Each row was made from one small tree. The marks that hang from a mark follow it in brackets, in alphabetical order. Every link used is in the known rows. Write each row's tree.
Known rows
kebi{zuso}: [ 3.209  1.712  4.645  1.259 -1.350  0.487  5.830 -2.334 -1.675  0.290
 -1.648 -2.314  3.800  0.086  1.341 -0.821 -1.984 -0.086 -0.818 -3.128
 -3.576  1.716  0.772]
rafar{pige{fubanip{nivedav{kebi} rulub{labe}}}}: [-0.719  1.496 -2.227 -0.472  0.320 -0.540 -1.457  0.953  0.449 -1.733
  0.179  0.252  2.206  0.001  0.376 -2.065 -0.695  0.148  0.763  1.375
  1.688 -0.404  0.778]
pige{fubanip{nivedav{kebi{zuso{senef}}} zilug} rafar}: [ 2.897  3.716  0.155 -0.148 -2.515 -0.314  3.384 -2.784 -0.622 -4.435
 -4.313 -4.626  2.846 -2.888  2.846 -2.534 -4.783  1.133 -0.024 -0.077
  1.556 -1.533  3.668]
fubanip{nivedav{kebi{zuso{senef}}} pige{rafar} zilug}: [ 1.183  2.739 -0.066 -0.634 -2.435  0.889  2.710 -2.363 -0.572 -3.039
 -2.069 -4.530  0.090 -1.667  3.817 -1.410 -3.505  0.921 -0.594 -1.455
  1.137 -1.949  1.794]
nivedav{kebi{zuso}}: [ 4.254  2.212  4.576  0.056 -2.151 -1.114  7.054 -2.728 -2.057 -0.788
 -1.799 -4.439  5.764 -0.577  1.408 -1.362 -3.133  0.095 -1.482 -3.755
 -2.266  1.516  2.479]
fubanip{nivedav pige{rafar} rulub zilug}: [-2.285 -1.198 -2.250  0.645  0.641  1.050 -3.320  1.504  1.260 -0.938
  0.288  1.209 -4.032  0.372  0.383  0.655  1.282  0.860  0.733  0.740
  0.789 -2.237 -2.512]
pige{fubanip{nivedav}}: [ 2.599 -0.141  0.982  1.364 -0.951  0.741  2.177 -1.861  0.259 -2.396
 -0.790 -0.317  1.455 -0.219  0.282 -0.419 -1.770 -0.401 -0.574 -0.029
 -1.946  2.140  1.592]
pige{fubanip{nivedav rulub{labe} zilug} rafar}: [-1.820  0.533 -3.390  2.182  0.415 -0.009 -4.050  2.083  0.412 -1.774
 -1.089  1.771 -0.852 -0.027 -1.141 -0.571  1.486  0.548  0.623  2.791
  1.395 -2.102 -1.308]
pige{fubanip}: [ 3.031  0.809  2.228  1.936 -0.540 -0.781  3.334 -0.669 -0.056 -0.639
 -2.318 -0.266  2.915 -0.680  0.017 -0.502 -1.907 -0.261  0.441 -1.505
 -3.576  2.002  1.767]
pige{fubanip rafar}: [ 2.910  1.242  1.018  2.893 -0.813 -1.927  1.698  0.785  1.717 -1.044
 -3.652  0.366  2.509 -1.162  0.533 -0.082 -3.223 -0.230  1.394 -0.196
 -3.578  0.810  2.368]
rafar{pige{fubanip{nivedav{kebi} rulub}}}: [ 0.593  0.696 -0.885 -1.558  0.394 -0.720 -0.010 -0.101  1.263 -2.322
 -0.628 -0.455  1.735 -0.848  0.900 -1.946 -2.146  0.667  1.344  0.721
  1.443 -0.039  1.468]
rafar{pige}: [ 0.655  1.225  3.157 -0.117 -0.079 -1.294  2.878 -0.740  1.033  0.574
 -0.683  0.142  1.467 -0.010  1.530  0.082 -1.168 -0.328  1.147 -1.515
 -3.228  1.527  0.983]
fubanip{nivedav pige{rafar} rulub}: [-0.241 -1.286 -1.303  1.484  0.365  1.640 -2.043  1.536  1.814 -0.470
  0.294  1.186 -2.113  1.212  1.057  0.365 -0.624  0.309  0.386  0.551
 -0.891 -1.155 -1.540]
pige{fubanip{rulub} rafar}: [ 1.892  0.595  0.144  2.539  0.758 -1.100 -0.235  2.295  1.458  0.006
 -3.418  1.171  2.142 -0.541 -0.164 -0.841 -2.077  0.657  1.914  0.426
 -2.056 -0.782  0.527]
fubanip{nivedav{kebi{zuso{senef}}} rulub zilug}: [ 1.681  1.894  2.397 -2.087 -0.770  1.852  3.974 -3.334 -3.275 -2.077
 -0.939 -5.141  2.777 -0.510  1.766 -2.963 -1.468  1.971 -1.832 -1.815
  2.858 -2.094  0.321]
sizi{zilug}: [ 1.381 -1.479  5.049  2.345 -1.803 -0.780  3.384 -0.937 -1.865  1.194
  0.607  0.032  2.110  0.534 -1.448  1.207  0.435 -0.751 -0.516 -3.616
 -5.328  0.933  0.104]
fubanip{nivedav pige}: [ 0.896 -1.090  0.776  0.928 -0.916  1.928  1.518 -1.480  0.234 -1.078
  1.424 -0.205 -1.332  1.011  1.214  0.734 -0.491 -0.682 -1.085 -1.418
 -2.327  1.680 -0.246]
tafizes{vopil{fubanip{pige{rafar} rulub zilug}}}: [-1.283 -0.905 -1.304 -0.825  1.697 -0.937 -2.681  3.277  1.125  4.721
 -0.907  2.559 -4.151 -0.937 -0.191  2.448  1.643  0.318  1.911  0.086
  1.554  0.356 -2.301]
vopil{fubanip{zilug} tafizes}: [-0.435 -0.962  2.539 -1.933  0.035 -1.227  1.591 -1.827 -0.611  2.516
  1.505 -0.446 -0.700 -0.276 -1.667  1.897  0.929 -1.158 -0.617 -0.770
 -1.053  0.877  1.591]
vopil{fubanip{nivedav{kebi} rulub zilug} tafizes}: [-0.884 -2.139  0.353 -4.067  0.360 -0.499 -0.292 -1.907 -0.913  0.636
  3.132 -1.749 -0.576  0.179 -2.066  0.742  0.999 -0.212 -1.800  0.608
  3.433 -0.811  1.216]
vopil{fubanip{nivedav pige rulub zilug} tafizes}: [-3.313 -2.914 -1.666 -2.578  1.390  2.140 -3.149 -0.404  0.120  2.106
  3.893  1.143 -5.237  0.793 -1.402  1.466  2.515 -0.529 -0.271  0.745
  1.881 -0.986 -1.427]
tafizes{vopil}: [ 3.372  0.940  4.137  0.236 -0.650 -1.505  4.676 -0.805 -0.761  2.074
 -0.709 -0.371  2.672  0.420  0.386  2.150 -0.942 -0.556 -0.417 -2.395
 -1.827  4.052  0.395]
labe{rulub}: [ 2.729 -0.710  2.900  2.767 -1.611 -1.433  3.167  0.474 -0.544  1.364
 -0.644 -0.026  4.123  1.669  0.392  0.525  0.069 -0.744 -2.035 -1.407
 -4.300  1.323 -1.192]
fubanip{rulub{labe}}: [ 0.351  0.271  1.939  2.031  0.814  0.385  0.957  1.210 -1.810  1.878
  0.437  0.492  2.945  2.088 -0.989 -0.551  1.598  0.062 -0.965 -1.306
 -2.041 -0.072 -1.662]

Which tree is each row?
[ 2.345 -1.184  2.902 -1.187  1.557 -0.244  1.877  0.813 -0.668  5.110
 -0.065  1.149  0.956  0.408 -0.739  1.453  0.675 -0.050 -0.231 -1.076
  0.055  2.971 -0.943]	tafizes{vopil{fubanip{rulub}}}
[-2.577  0.079 -3.600  0.582 -0.275 -0.438 -3.471  2.141 -0.014 -1.440
  1.002 -0.215 -1.626  0.577 -0.142  0.084  1.587  0.485 -0.515  0.741
  2.400 -2.779 -1.592]	fubanip{nivedav{kebi} pige{rafar} rulub{labe} zilug}
[-3.346  2.017 -1.807  0.519  1.722 -1.038 -2.810  2.454 -0.092  0.642
 -1.146  2.281 -0.271 -0.626 -0.607 -1.339  2.289  0.633  2.753  0.684
  0.437 -1.432 -1.643]	rafar{pige{fubanip{rulub{labe} zilug}}}
[-1.836 -1.283  0.500 -1.698  0.242 -0.223 -0.033 -0.799 -0.028  2.928
  2.095  0.364 -3.399 -0.294 -0.888  2.203  1.228 -1.338  0.203 -1.272
 -1.175  0.518  0.626]	vopil{fubanip{pige zilug} tafizes}
[-2.449  0.298 -1.772 -1.172  1.398  0.350 -2.562  0.191  1.148 -1.740
 -0.470  1.625 -2.285 -1.015  0.161 -1.201  0.954  1.005  2.319  1.654
  1.810 -0.959 -1.200]	rafar{pige{fubanip{nivedav rulub zilug}}}
[-1.278  1.901 -0.877  1.315  1.511 -0.471 -1.550  2.545  0.537  1.122
 -1.134  2.328  1.652  0.221  0.070 -1.657  0.332  0.144  2.396  0.450
 -1.280 -0.314 -0.704]	rafar{pige{fubanip{rulub{labe}}}}
[ 3.878 -0.922  2.439 -2.621 -1.284 -1.123  3.949 -2.334 -0.446  1.275
  0.989 -1.774  1.826 -0.383  0.283  1.838 -1.399 -1.002 -2.383 -0.697
  1.481  4.502  2.374]	tafizes{vopil{fubanip{nivedav{kebi}}}}
[-0.529 -0.241 -1.993  1.099  0.556 -0.060 -2.686  1.031  1.225 -2.315
 -1.894  1.099 -1.321 -0.850 -0.614 -0.470  0.012  1.062  1.257  2.185
  1.242 -1.797 -0.720]	pige{fubanip{nivedav rulub zilug} rafar}
[ 0.604 -1.737  2.592 -1.421  1.411  0.152  0.879 -0.244 -0.269  3.969
  1.778  0.334  0.882  1.179 -1.709  0.798  0.085 -0.747 -0.449 -0.489
 -1.250  0.387  0.696]	vopil{fubanip{rulub} tafizes}
[ 0.187  0.432 -2.440  2.966  0.230  0.575 -2.832  2.115  0.962 -1.265
 -1.088  1.782  1.123  0.833 -0.422 -0.830 -0.424 -0.022  0.348  2.571
 -0.284 -0.985 -0.346]	pige{fubanip{nivedav rulub{labe}} rafar}
[-0.904  2.325 -1.302 -2.428 -0.054 -0.183  0.167 -1.157 -0.138 -2.821
 -1.599 -1.826  0.707 -2.202  1.298 -2.833 -1.263  1.452  1.800  0.257
  3.273 -1.314  0.298]	rafar{pige{fubanip{nivedav{kebi{zuso}} rulub zilug}}}
[-0.730  0.540 -2.178  0.101 -0.034 -0.454 -1.211  0.226 -1.815 -2.449
  0.178 -0.947  1.547 -0.203 -1.645 -1.545  1.535  0.694 -0.954  0.749
  2.854 -1.153 -0.285]	pige{fubanip{nivedav{kebi} rulub{labe} zilug}}
[ 0.850  1.338  0.068  2.021 -0.596 -2.503  0.488  0.675  1.068 -1.502
 -3.714  0.357  0.520 -1.980 -0.153  0.262 -1.222  0.238  1.720  0.131
 -1.905 -0.263  1.424]	pige{fubanip{zilug} rafar}
[-0.691 -0.942  1.277 -0.343  1.252  0.267 -0.490  0.842 -1.123  4.516
  2.586  1.047  1.362  2.072 -2.265  0.742  1.525 -1.314 -0.997  0.109
 -1.000  0.026  0.070]	vopil{fubanip{rulub{labe}} tafizes}
[-2.735  1.581 -3.163 -1.302  0.530 -1.133 -2.660  0.879 -0.110 -2.224
  0.177  0.181  0.252 -0.783 -0.315 -1.753  1.237  0.673  1.128  1.648
  3.416 -1.481 -0.201]	rafar{pige{fubanip{nivedav{kebi} rulub{labe} zilug}}}
[ 0.739 -0.571 -0.496  1.818 -1.166  0.776 -0.098  0.031  1.999 -1.418
  0.022  0.364 -1.689  0.558  1.806  1.159 -1.714 -0.666 -0.112  0.044
 -2.414  0.472  0.336]	fubanip{nivedav pige{rafar}}
[-2.361 -1.708 -2.026 -1.341 -0.467  0.152 -2.810 -0.539  2.164  0.727
  2.118  1.001 -5.270 -0.270 -0.100  2.794  0.137 -1.466  0.208  1.650
  0.345 -0.549  1.016]	vopil{fubanip{nivedav pige{rafar} zilug} tafizes}
[-2.886 -1.527 -2.665 -1.273  1.394  1.893 -3.624  1.719 -1.130  3.813
  2.872  2.570 -4.741  0.913 -1.023  1.968  4.512 -0.341 -0.708  0.828
  3.453  1.353 -3.784]	tafizes{vopil{fubanip{nivedav pige rulub{labe} zilug}}}
[-0.381  0.203 -0.862 -0.344  1.255  0.886 -1.307  0.238  1.710 -1.239
 -0.468  1.665 -0.232 -0.190  0.865 -1.468 -0.998  0.501  2.025  1.350
  0.078  0.133 -0.212]	rafar{pige{fubanip{nivedav rulub}}}
[-3.461 -0.874 -2.332  0.839  0.825  2.370 -3.111  1.106 -1.418 -0.030
  2.555  1.264 -3.181  1.671 -0.715  0.163  4.045  0.268 -0.851 -0.017
  1.104 -1.376 -3.771]	fubanip{nivedav pige rulub{labe} zilug}
[-0.804 -2.818  0.677 -1.515  1.338  1.635 -0.899 -0.905 -0.898  1.107
  1.453  0.475 -2.355  0.273 -1.373 -0.011  2.812  0.511 -1.367  0.756
  1.403 -0.177 -1.633]	vopil{fubanip{nivedav rulub zilug}}
[-3.741  1.067 -3.065 -0.081  1.328  0.496 -3.920  1.247  0.310 -1.175
  0.330  2.311 -1.758 -0.174 -0.340 -1.266  2.437  0.486  1.737  2.210
  2.049 -1.325 -1.861]	rafar{pige{fubanip{nivedav rulub{labe} zilug}}}
[-3.624 -0.412 -3.569  1.753  0.530  1.191 -4.742  2.507  0.359 -0.369
  1.103  1.875 -3.629  1.225 -0.198  0.551  2.772  0.316  0.136  1.400
  1.066 -2.542 -3.163]	fubanip{nivedav pige{rafar} rulub{labe} zilug}
[ 1.684 -0.065  2.069 -2.438 -1.739  0.252  3.809 -3.786 -1.927 -0.981
  0.078 -3.762  0.945 -1.494  0.488 -0.868 -0.513  0.015 -2.461 -1.110
  1.413  1.056  1.803]	vopil{fubanip{nivedav{kebi{zuso}} zilug}}
[ 1.201 -2.002  2.167 -1.731 -0.644  0.847  1.689 -3.018  0.329  1.176
  3.001 -0.469 -0.197  1.070 -0.723  1.726 -0.788 -1.835 -1.896  0.494
 -1.173  2.118  2.432]	vopil{fubanip{nivedav} tafizes}
[-0.332 -0.031 -1.403 -0.175 -1.743 -1.378 -0.085 -0.409  1.052 -3.000
 -0.196 -1.693 -1.685 -0.913  1.155  0.975 -0.949  0.066 -0.446 -0.388
  0.652 -0.797  1.029]	fubanip{nivedav{kebi} pige{rafar} zilug}
[ 1.712 -0.135 -0.485  0.630 -1.995 -0.834  1.176 -0.364  1.651 -2.519
 -0.179 -1.701  0.286 -0.089  1.843  0.634 -2.892 -0.470 -0.807 -0.659
 -1.054  0.312  2.003]	fubanip{nivedav{kebi} pige{rafar}}
[-2.229 -0.757 -1.998  0.854  1.178  0.127 -3.769  3.321  1.248  4.550
  1.783  2.490 -1.743  1.532 -0.952  1.471  0.565 -1.437  0.765  1.047
 -1.198 -1.513 -0.304]	vopil{fubanip{pige{rafar} rulub{labe}} tafizes}
[ 0.854 -1.572  0.689 -3.828  0.494 -0.881  0.696 -0.847 -1.286  1.799
  1.249 -0.975 -0.522 -0.591 -1.142  1.366  1.614  0.486 -1.547  0.093
  4.739  1.818 -0.499]	tafizes{vopil{fubanip{nivedav{kebi} rulub zilug}}}
[ 0.306 -0.084 -1.209  2.067  0.530  1.728 -1.185  0.665 -0.811 -0.943
  0.335  1.196  1.498  1.282 -0.993 -1.345  0.787 -0.004 -0.627  1.123
 -0.197  0.156 -0.918]	pige{fubanip{nivedav rulub{labe}}}
